Each row was made from one small tree. The marks that hang from a mark follow it in brackets, in the order of their numbers. Every link used is in the known rows. Write each row's tree.
Known rows
K_909(K_548(K_230(K_714 K_807))): [ 4.52 -0.51  1.26 -0.74 -1.19  4.06  3.84  0.33  1.66  3.24  1.45 -4.75
  0.12  2.02  7.69  0.56 -3.34  5.09 -1.20]
K_909(K_230(K_714)): [ 0.12 -1.68  1.78 -2.99  0.62  1.41 -3.38  1.30 -0.61 -2.31  0.65  5.31
 -2.26 -0.01  2.24 -2.13 -0.09  7.83  1.08]
K_909(K_230(K_807) K_548(K_714)): [ 6.84 -3.60 -0.61 -1.51  0.06  3.53  1.60 -3.27 -1.54 -0.26  4.24 -0.59
  2.89  1.97  5.48 -1.07  0.88  4.04  2.05]
K_807(K_548(K_230 K_714) K_909): [ 0.10  2.65 -3.64 -0.64 -0.40 -3.87  0.62  0.17  1.68  3.09 -3.89  0.46
  3.43 -1.08 -3.35 -1.53 -0.29 -0.58  0.45]
K_230(K_714(K_909) K_807): [-4.39  2.20  6.19  1.44  4.25 -2.05 -2.55  3.43  0.43  4.30 -1.63  0.67
 -1.78 -0.20  4.54  5.22  3.19  1.18 -0.37]
K_548(K_230): [ 0.91 -1.37  0.16  1.89 -3.50  0.35 -0.17 -1.87 -4.56 -0.55 -1.39  1.24
 -4.88  2.76 -3.98 -3.65 -0.38  0.11 -4.04]
K_807(K_548 K_714): [-4.27  2.12 -1.32 -0.59 -2.98 -2.02  6.30 -0.45 -2.49 -4.26 -2.99  6.34
 -2.94 -4.01 -5.67 -4.40 -0.18  4.01  0.73]
K_230(K_807): [-1.43 -1.00  3.93  4.91 -1.59  0.98  0.12 -0.60 -4.69  1.67 -1.37  1.04
 -2.20  2.99  0.05 -0.98  4.95  2.27 -1.30]
K_714(K_909): [-4.06 -0.60  2.46  3.31  0.94 -4.10 -5.05 -1.26 -2.85 -0.14 -0.65  2.26
 -5.35 -0.10 -4.23  0.82  2.95 -4.82 -1.94]
K_909(K_230): [ 0.60 -4.61  1.02  0.56 -2.68  1.98 -4.01 -2.19 -4.46 -4.40  1.83  3.95
 -2.79  2.00 -2.78 -4.04  1.99  2.96 -1.83]
K_230(K_714 K_807(K_909)): [-3.69  0.54  3.69  2.67  1.02 -1.01 -3.69  4.16  2.83  6.64 -3.18  0.17
  1.92  0.11  4.14  3.41  4.51  2.90  2.90]
K_909(K_548(K_714)): [ 4.29 -0.03 -3.51 -0.41  0.95 -3.68  2.07 -3.53 -0.10  1.12  0.70  2.12
 -1.44 -1.23 -0.49 -1.06 -1.52 -0.90  5.48]
K_752(K_909(K_548)): [ 2.32 -4.98 -0.78  0.82 -2.53  0.53 -3.03 -3.63  0.49 -2.70  1.76 -2.70
 -1.88 -0.33 -2.23 -2.46  0.74 -5.11  0.21]
K_909(K_548(K_230 K_714)): [ 6.96 -0.82 -4.52 -2.21 -1.26 -1.37  3.38 -3.99 -0.61  1.49  1.46 -0.96
 -1.76  0.90  0.44 -1.96 -4.70 -0.90  1.28]
K_807(K_909(K_548)): [ 0.90 -3.19 -2.42  4.73 -2.71 -3.03 -4.20 -3.14  1.65  2.23  0.79 -2.21
  1.06 -1.92 -2.39 -0.98  0.91 -5.66  2.09]
K_714(K_230): [-1.62  0.70  0.13  1.33 -1.09  0.35 -1.50  0.50 -2.99 -2.99  0.16  2.24
 -2.59  2.54 -4.89 -1.06 -0.27 -1.05 -1.34]
K_909(K_548(K_230)): [ 5.14 -2.99 -2.42  1.61 -4.64  1.49  1.52 -4.29 -2.13 -1.35  2.08 -2.71
 -2.84  1.73 -1.01 -3.82 -3.72 -1.65 -3.31]
K_807(K_714 K_909(K_230)): [-2.56 -5.79 -1.16 -1.03 -5.34 -0.06 -1.72  0.92 -1.24 -2.39  0.35  4.31
  0.95 -2.06 -3.40 -2.19  1.81  0.63  0.30]

Write each row's tree
[-5.90  3.01 -3.71 -0.77 -2.12 -0.96  3.19  3.52  2.29 -3.49 -2.38  1.62
  3.42 -3.59 -6.53 -0.81 -1.13 -1.17  0.65] | K_807(K_548 K_714(K_230) K_909)
[ 2.59  0.57 -5.82 -0.70  1.17 -2.49 -1.50 -0.44  4.33  2.02  1.11 -2.17
  5.12 -0.90 -1.69  2.45 -2.69 -5.38  5.06] | K_807(K_909(K_548(K_714(K_230))))
[ 4.67 -5.06  1.24  0.79 -3.94  5.79  0.89 -1.82 -0.87 -0.77  2.28 -8.26
  1.20  3.10  2.77 -2.04 -0.01 -3.31 -5.13] | K_752(K_909(K_548(K_230(K_807))))
[-0.38  0.81  0.62 -0.27  3.43 -3.64 -3.31 -0.66  3.76  1.15  0.96 -0.81
 -2.21 -3.50  2.74  3.57 -2.04 -2.27  2.25] | K_230(K_714(K_909(K_548)))
[-2.74  5.07  3.36  0.75  2.84  1.07  3.19  3.15  0.79  1.46 -3.65  1.96
  0.56 -1.09  3.88 -0.24  2.74  8.65  1.67] | K_230(K_714 K_807(K_548))
[-1.19  0.06 -2.75 -2.42 -0.83 -0.18  2.56 -0.15  0.49 -4.72  3.55 -1.40
 -0.99 -2.68 -2.78  2.67 -4.73 -6.42 -0.76] | K_807(K_714(K_230 K_909(K_548)))
[ 1.01 -0.67  0.74  2.87  0.38 -0.30 -1.74  2.32  5.21  6.53 -0.19 -4.08
  3.97 -1.28  6.75  3.28  1.25  1.12  3.99] | K_230(K_714 K_807(K_909(K_548)))
[ 4.51  1.50 -4.72 -2.14  1.79 -0.54  2.32 -1.29  0.74 -0.81  1.94 -0.22
  0.46  0.52 -0.96  0.57 -4.04 -1.49  3.71] | K_909(K_548(K_714(K_230)))
[ 0.08 -0.48 -3.18 -1.55  1.53 -1.65 -3.17 -0.10  1.75 -0.54 -1.47  3.47
  5.51 -2.08 -2.25 -2.28  2.21  2.58  2.91] | K_807(K_548(K_714) K_909(K_230))
[ 2.70  0.81  1.30 -0.36 -0.81  0.74  4.00  0.22 -3.90  3.94 -1.73  0.50
 -1.08  4.14  2.04 -0.39  0.86  2.89 -1.61] | K_548(K_230(K_807) K_714)
[-0.35 -4.06  3.25 -5.52  0.85  2.97 -5.97  2.20  1.91 -3.65  0.47  2.75
 -0.74 -0.53  1.72 -2.07  1.51  3.90  0.12] | K_752(K_909(K_230(K_714)))
[ 0.07  1.03  2.96  1.48  3.57 -0.39 -1.36  0.69  2.95  3.90  1.19 -3.53
  0.22 -1.16  7.09  4.90  0.70 -0.41  1.06] | K_230(K_714(K_909(K_548)) K_807)
[-5.27  4.53  2.55  2.72  3.31  2.04  0.12  1.92 -0.68 -2.17 -0.55 -2.29
  2.11  1.25 -1.25  2.36  2.59 -2.62 -4.77] | K_714(K_230(K_807(K_548)) K_909)
[ 2.97 -1.33 -1.55  2.45  0.30 -2.26  0.04 -0.90  2.39  7.00 -0.08 -3.13
  4.92 -0.16  3.37  2.72  2.64 -2.55  5.52] | K_230(K_807(K_909(K_548(K_714))))
[ 0.35 -0.15 -1.42  1.45  1.58 -0.30 -3.09 -1.51  1.03 -2.86  3.92 -3.58
 -0.69  0.29 -2.58  2.33 -2.68 -8.00 -2.21] | K_714(K_230 K_909(K_548))
[ 4.54 -3.16  2.07 -2.41 -0.86  5.30  1.41  1.43  3.58  1.02  1.30 -6.98
  1.65  1.53  7.40  0.07 -1.83  1.33 -2.13] | K_752(K_909(K_548(K_230(K_714 K_807))))
[-2.09  3.30 -0.22 -2.48  5.56 -3.94 -2.33  1.21 -0.04  0.21 -0.16  2.53
 -0.90  0.38 -3.77  4.57 -0.63 -5.30  0.68] | K_548(K_714(K_230 K_909))
[-3.20  6.65 -1.35 -2.79  6.29 -3.23  0.04  1.72  1.14 -2.05 -1.48  2.22
  1.28 -1.49 -3.90  2.46 -1.18 -3.31  0.43] | K_807(K_548(K_714(K_230 K_909)))
[-2.34  1.83  2.28 -1.83  1.84 -2.28 -3.32  2.07  0.93  1.93 -1.23  0.23
 -4.32  0.00  0.90  2.81 -2.19 -0.37 -3.29] | K_548(K_230(K_714(K_909)))
[-2.54  3.68  1.81  2.80  1.02  4.34  3.26  1.86 -1.93 -2.87 -0.55 -1.02
  2.25  2.24 -1.09 -1.08  1.55  2.47 -2.64] | K_714(K_230(K_807(K_548)))
[-4.28  2.09 -0.86 -1.46 -2.01 -1.50  5.03  0.23 -1.62 -3.63 -1.60  1.70
 -2.53 -2.81 -4.85 -1.38 -2.91 -1.29 -5.69] | K_807(K_548(K_230) K_714(K_909))
[-1.61 -1.29  1.44 -1.24 -3.11  5.48  6.68  0.63 -3.70 -5.40  0.59  3.68
  1.82 -0.59  0.77 -4.75  1.62  8.40 -2.11] | K_909(K_230(K_807(K_548 K_714)))
[ 0.16  3.01  1.01 -0.96  2.59  1.30  3.13  2.19 -2.35  1.74 -0.48  1.57
  1.39  3.69  1.13  2.48  1.68  2.15  1.58] | K_548(K_714(K_230(K_807)))
